What can hang from each mark:
G: D Q
Q: G S
A: D K
M: D K
D: G H X Z
V: Z
X: Q
J: K
S: Q
B: D
C: D V
Z: D
K: M

Each row was made from one small tree. The marks that hang from a mark follow it in brackets, in alphabetical order. Every link used is in the known rows. Write each row's tree.
Known rows:
X[Q]: [ 17   8 -11  13  -5  16  -7   3   1   7  -1  -8  12  15   9 -23  10   2
  -4   5  15   0   4  -6  12   4 -16  -1 -10   2 -14   7 -11  -3]
X[Q[G S]]: [ 20   1  -3  12  -1   8  -7   3   1  39  -2 -11  11  10   8 -25  12   5
  -3   7  10  -1  11  -7   3   6 -18   9 -10  -2 -20  13  -6 -24]
B[D[G[Q[S]] H Z]]: [ 17  -2   7  10   0  14 -10  12  -5  -6   8  -8   7   3   0  -3  -8   7
  -1  -6  15  -3  -6  -8  -3   2 -17  10  -2  -4 -15  -9  -6 -14]
C[D[G[Q]] V[Z]]: [ 13  12  -9   9  -7  15 -11  10   5   3  -4   8   9  13   5 -27  14 -10
   0 -11  15   5 -15   0   5   6  -1  -9   1  -4 -20  -5  -8  17]
Q[G[D[H X Z]] S]: [ 18  -8   0   2   0  17   2  13  -6  17  -5 -11  14   7   6  -9   0  12
  -8  -3  11   0  13  -9  -5   3 -11   3 -11  -4   0  -5  -5  -9]
Q[G[D] S]: [ 17   1  -6   7 -10  17  -5   4   0  21  -9 -10  14  17   9 -24   9   2
  -5   2   7   2  15  -8   0   5 -19   2 -19   1  -3  10  -7 -16]
J[K[M[D[Z]]]]: [ 13   3   0  -4  -5  15   1   4  -5   6 -10  10   9  10  11 -14  17   6
  -7   1  14  -4  -6  -1   9   5 -13  -7 -12   5  -8 -10 -11  25]
D[H Z]: [ 17   1 -11   8   3  15  -3  12  -4 -22  -3  -3  13  11   5 -14  -4   9
  -6   0  15  -3  -8  -3  11   4  -7  -2  -8   0   5  -3 -11  11]
B[D[G]]: [ 13  -8  -8  13 -12  21 -12   7  -1 -27   0  -9  11  17   7  -8   4  -3
  -3  -9  20   0   5  -9  12   0 -26   3 -10   5 -11  -7 -13   1]
A[K[M[D[X]]]]: [ 11   3   3   2 -14  22 -10   7  -6  -5 -11  -1  12  11  14 -20  25   0
  -7  -1  14   2   8  -7  18  -5 -22 -14  -8   5   6 -13 -10  22]
V[Z[D]]: [ 12   5 -16  16  -4  12  -5   9   0  -1  -8   5  13  19   8 -23  10  -3
  -5  -5  16   4 -13   5   8   4  -9  -7  -4   2  -4   1 -13  22]
V[Z[D[H]]]: [ 13  12 -11  17   1  12  -5  12   0 -15  -7   3  13  13   6 -21   4   0
  -5  -9  15   0 -15   6   9   3  -5  -6   0  -1   3   4 -14  25]
Z[D]: [ 14   6 -15  18  -6  15  -7   5  -1  -6  -6  -2  12  22   9 -21   5  -5
  -4   0  20   2  -7   1  11   3 -18  -5  -5   5  -1   1 -15  13]
K[M[D[G H X Z]]]: [ 14  -6   6   1  -5  22   1  10  -6 -20  -3  -5   8   4  11  -1   9   4
  -8  -9  18  -1   5  -5  12  -3 -16  -7   0   4   4 -21 -11  25]
X[Q[G[D[H Z]] S]]: [ 21  -3   2   6   0  13  -3   8  -3  30  -2 -12  13   4   4 -16   0  13
  -6   5   6  -3   5  -7  -8   7  -5   6 -16  -6  -5   9  -3 -19]
B[D[G X Z]]: [ 13 -21  -9   8  -7  21  -4  12  -7 -17   3  -8  11  14   6   5  -1   4
  -6 -10  26   2   6 -12   6  -1 -20   2  -5   3 -15 -25 -10   4]
A[D[X[Q] Z]]: [ 15  -6  -7   7  -5  22   2   3  -6  21   1  -2  13   7  10  -6   8  10
  -8   3  23   2   6  -7   3   3 -13  -6 -10   1  -6 -13  -7   0]
S[Q[G[D[H Z]]]]: [ 21 -12  -2   0  -6  16  -2  12  -1  14 -10 -10  16   9   5 -13  -2   8
  -8   2   2   0   9  -6  -2   8  -7  -2 -17  -4   8  11  -7 -10]
A[D[G H Z] K]: [ 14  -8   1   6  -9  25 -12   9  -6 -34  -3  -1  12   7   6 -12   4   3
  -8  -3  15  -1  -6  -5  10  -2  -6  -3 -10   2  16  -9  -8  15]
G[D[H]]: [ 15  15  -8   9  -8  25  -5   8  -1 -25  -8  -9  15  17   8 -20   1   1
  -6  -3  10  -1   5  -6   9   3 -15  -6 -15   2  11   8 -12   8]
K[M[D[H X]]]: [ 13  14   6   4  -6  21  -2   6  -4 -14  -8  -3  11   6  13 -12  14   3
  -6  -6  15  -3  10  -3  17  -2 -24 -11  -2   4  11  -8 -13  23]
M[D K]: [ 13   0  -1   9  -8  21 -15   2  -4 -11  -7   4  13  14  11 -23  14   1
  -6   0  16   2   1  -4  15   0 -23  -7 -17   7  17  -1 -11   7]
K[M[D[H X[Q[G]]]]]: [ 17  10  12   5  -6  15  -4   3  -1  18  -5  -8  10  -3  12 -13  18   7
  -6  -1  13  -5  19  -6   7  -1 -22  -3  -2   0  -2   1 -10   3]
V[Z[D[H X[Q[S]]]]]: [ 15  12   1  15   8  10  -2  13  -3  29   0  -3   9   6   6 -16  10   5
  -3  -8  15   1  -5   1   1   2  -5  -4   5  -6 -16   0  -7   8]
B[D[H Z]]: [ 14  -4  -7   9   0  15  -9  13  -6 -27  -1  -2  14   7   3  -3 -10  12
  -4  -4  18  -6 -11  -5   5   5 -16   1 -10  -1   7  -8 -11   7]
Q[G[D]]: [ 17  -1 -11   8 -14  21  -6   4   2   0 -10  -8  16  19  10 -23   9   0
  -7   1  11   2  16  -8   3   4 -19  -1 -19   4   0   8 -11  -8]
Z[D[G]]: [ 14  -1 -11  18  -8  19  -8   6   0 -17  -3  -6   9  23  10 -18   7 -11
  -4  -5  21   5  -2  -1  12   0 -17  -1  -2   6  -7  -3 -15  14]
J[K[M[D[H X Z]]]]: [ 13   8   8  -5   2  17   6  10  -7  -2  -8   6   8   2  11  -6  14   9
  -7  -7  17  -6   1  -3  10   0 -12  -7  -3   2  -6 -16 -12  29]
J[K[M[D[H Z]]]]: [ 14  11   7  -3   0  15   0   7  -5  -7  -9   8   9   3  10 -12  11   9
  -6  -2  12  -8  -8   0  10   4  -9  -6  -8   2   0  -7 -12  29]
K[M[D]]: [ 12   8  -2   6 -12  19  -6   1  -2  -5  -9   1  11  12  13 -20  18   0
  -5   2  12  -1   2  -1  16   3 -25 -10 -12   7   8  -2 -12  17]
S[Q[G[D[H X]]]]: [ 20  -2   0   2  -8  22  -1  11   0  16 -10 -15  15  10   9 -13   6   2
  -7  -4   6   2  28 -10   2   3 -17  -4 -10  -2   1  10 -10 -11]
K[M[D[G[Q] H X]]]: [ 15  16  12   5 -10  24  -5   6  -1 -14   0  -8   5   2  12 -10  15  -4
  -4  -9  17   0  16  -7  12  -6 -25  -4   7   4  -6 -11 -12  10]
M[D[G X]]: [ 13  -2  -2   9  -9  25  -3   3  -3  -8  -1  -6   9  15  14  -8  15  -5
  -6  -8  24   6  18  -7  15  -4 -25  -6  -3   8  -3 -13 -13   7]
C[D[X]]: [ 13   7 -14  12   0  20  -3   8  -2   0  -7  -2  11  19  10 -17   7  -6
  -3  -3  23   4   2  -6  10   2 -17  -9  -4   1  -6  -9 -12  16]

Write each row's tree:
[ 21  -2  -4   6  -4  17  -4   8  -1  11  -3 -11  15   6   5 -14  -1  12
  -8   3   9  -3   6  -7  -5   6  -4   3 -16  -3  -2   7  -8 -10] | X[Q[G[D[H Z]]]]
[ 14  -2  -6   5   4  18  -5  16  -2 -18  -3   0   9  10   5  -8   0  -1
  -3 -13  22   2 -13  -3   7   4   1 -10   2  -4  -1 -19  -9  28] | C[D[G H X Z] V]
[ 19   8   5  16   6   8  -4   8  -1  36   0 -12   9   4   7 -15   6   4
  -2  -2  17  -1   9  -3  -2   1 -16   7   5  -5 -15   6  -9 -11] | Z[D[H X[Q[G S]]]]
[ 18   0  -1  16   0   8  -3   5  -1  49   0  -9   9  11   9 -17  12   1
  -3   1  19   3  11  -4  -2   2 -19   5   1  -2 -22   2  -8 -14] | Z[D[X[Q[G S]]]]
[ 21  -6   3   7   9   8   0  12  -4  35   2 -12  10   0   5 -10   2  14
  -6   2  14  -2  10  -8  -2   3  -8   8  -2  -7 -16  -1  -4 -17] | D[H X[Q[G S]] Z]
[ 11   7  -6   8   0  18  -5  17   2 -17  -7   3  10   9   6 -16  11  -6
  -2 -20  19   3  -9  -1  10   2   2 -13   5  -5  -7 -12  -9  35] | C[D[G H X] V[Z]]
[ 13  15   3   0 -10  17  -3   1  -2   2 -12   7   8  12  14 -21  24  -1
  -5  -1  13  -4   3  -2  15   3 -21  -8 -11   7  -9  -2 -14  22] | J[K[M[D]]]
[ 15  10   5   6 -16  21  -8  -1   1  -5  -2  -4   7  10  11 -20  19  -7
  -3  -1  14   1   9  -5  12  -2 -26  -3  -3   6  -9  -6 -11   5] | K[M[D[G[Q]]]]
[ 16  -3   8   8  -9  17 -10   2  -4  42  -3  -7  12   3  10 -20  22   5
  -5   5  14   1  18 -11   1  -1 -18   2 -11  -2  -9   1  -3 -19] | A[D[X[Q[G S]]] K]
[ 18   2  -6   5  -5  18  -2   6  -5  23  -1  -5  13  15   4 -19   2   7
  -5   5   9   3   0  -8  -5   6 -10   0 -15  -2 -10  -2  -4 -16] | G[D[Z] Q[S]]
[ 18   0   3  12  -3  15 -10   9  -2   6   2 -13  13   0   6  -4   2   9
  -4  -6  20  -5  17 -11   1   0 -24   6  -3  -3 -12  -1 -11 -14] | B[D[H X[Q[G]]]]
[ 13   2   0   6 -15  22  -7   1   0 -17  -7  -4   8  14  13 -17  19  -6
  -5  -3  13   1   7  -4  17   0 -25  -7  -8   8   1  -7 -13  18] | K[M[D[G]]]
[ 15  14   4  10   0  21  -3   4  -4   8   0  -7  10   3  12 -10  10   6
  -5  -3  20  -1  11  -6  11  -1 -19  -6  -2   2   2   0 -12   3] | M[D[H X[Q]]]
[ 17  -6  -6   4  -2  20   3   8  -7  38   0 -11  13  13   7 -11   7  10
  -7   2  13   4   9 -11  -4   4  -8  -3 -15  -2 -16  -8  -3 -10] | G[D[X[Q[S]] Z]]
[ 13  -1   2  -6  -4  18   6   7  -7  13  -9   7   9   9  13  -8  19   6
  -8  -3  18  -2   4  -5   9   1 -15  -9  -7   5 -14 -20 -11  25] | J[K[M[D[X Z]]]]
[ 16  -7  -3   6 -11  26   0   4  -5   1   5  -3   9   9   9  -3   6   2
  -7  -3  25   5  13  -9   2  -1 -17   0  -2   4 -12 -21  -8  -4] | A[D[G[Q] X Z]]
[ 14   2  -3   7   2  16  -4   6  -6 -13  -4   3  13   5   8 -10  -1  11
  -7   0  16  -2  -8   0   9   4 -12  -4 -10   2  19  -4 -11  12] | M[D[H Z]]
[ 18 -15  -9   8  -2  20   0  10  -3   8   5 -12   9  13   8  -6   7   3
  -8  -2  22   5  10 -11   7  -1  -9   2  -2   2 -25 -16  -9   0] | D[G X[Q] Z]
[ 18  -5 -10   9  -6  18  -6   8  -1  -7   4  -6   9  15   6 -14   2   0
  -5   0  18   3   0  -8   5   1 -10   5  -3   3 -19  -9 -10  -5] | D[G[Q] Z]
[ 12  12   4  -2  -8  20   3   4  -4   7 -11   4   8  11  15 -14  25  -1
  -6  -5  18  -2  13  -5  15  -1 -22  -9  -5   7 -15 -10 -13  23] | J[K[M[D[X]]]]
[ 16   5  -3  16   1  18  -3  13   0   0   1  -7   8   9   7 -12  10  -3
  -5 -14  21   3   1  -1   5  -3  -4  -3   9  -2 -21  -6 -13  17] | V[Z[D[G H X[Q]]]]
[ 13   2   4   9 -13  30 -11   9  -5 -34  -4  -7  10   9  10 -12  13  -3
  -7  -8  19   1  13  -9  14  -7 -16  -5  -4   4  10 -10 -11  14] | A[D[G H X] K]
[ 16  -1  -6  18  -5  20  -5   6   0   9   3 -12   7  18  10 -12  11  -8
  -5  -6  26   6   8  -6   8  -3 -17  -1   4   4 -24  -8 -14   5] | Z[D[G X[Q]]]
[ 13  -8  -8   6 -11  21 -10   5  -7 -11  -7   5  16  12   8 -18   8   7
  -8   6  15   1  -8  -5   8   2  -9  -7 -18   2  15  -8  -7  11] | A[D[Z] K]
[ 20 -23  -9  -2  -8  19   3  12  -3  33  -9 -10  16  14   8  -9   5   6
 -10   1   9   6  23 -10  -3   5 -12  -4 -16  -1  -6  -3  -7 -14] | S[Q[G[D[X Z]]]]
[ 13   6   8   4 -10  25  -2   7  -3 -25  -5  -8   7   7  13  -8  16  -3
  -6 -10  16  -1  15  -6  17  -5 -23  -8   2   5   4 -13 -13  23] | K[M[D[G H X]]]
[ 15  -3  -3  15   0  14  -1  10  -1  33   2  -7   6  13   8 -15  17  -4
  -4  -9  19   8   1  -2   2  -1  -8  -1   5  -2 -32  -7  -8   5] | V[Z[D[G X[Q[S]]]]]
[ 13   2  -6  15  -1  19  -2  16  -2 -19  -3  -4   9  13   8 -11   7  -6
  -6 -18  21   4   0   1   9  -4  -8  -5   9   1  -8 -10 -14  26] | V[Z[D[G H X]]]
[ 19   1   3   7   4  17  -1  14  -5   4   7 -11   6   6   4  -7   0   4
  -4  -5  17   1   6  -9   2  -2 -10   7   6  -3 -20 -14  -6  -9] | D[G[Q[S]] H X Z]
[ 15  -5   4   1 -11  22  -1   5  -5   5   1  -3   7   7  10  -6  15   0
  -7  -3  19   4   8  -8   7  -3 -19  -4   1   4 -14 -24  -9   8] | K[M[D[G[Q] X Z]]]
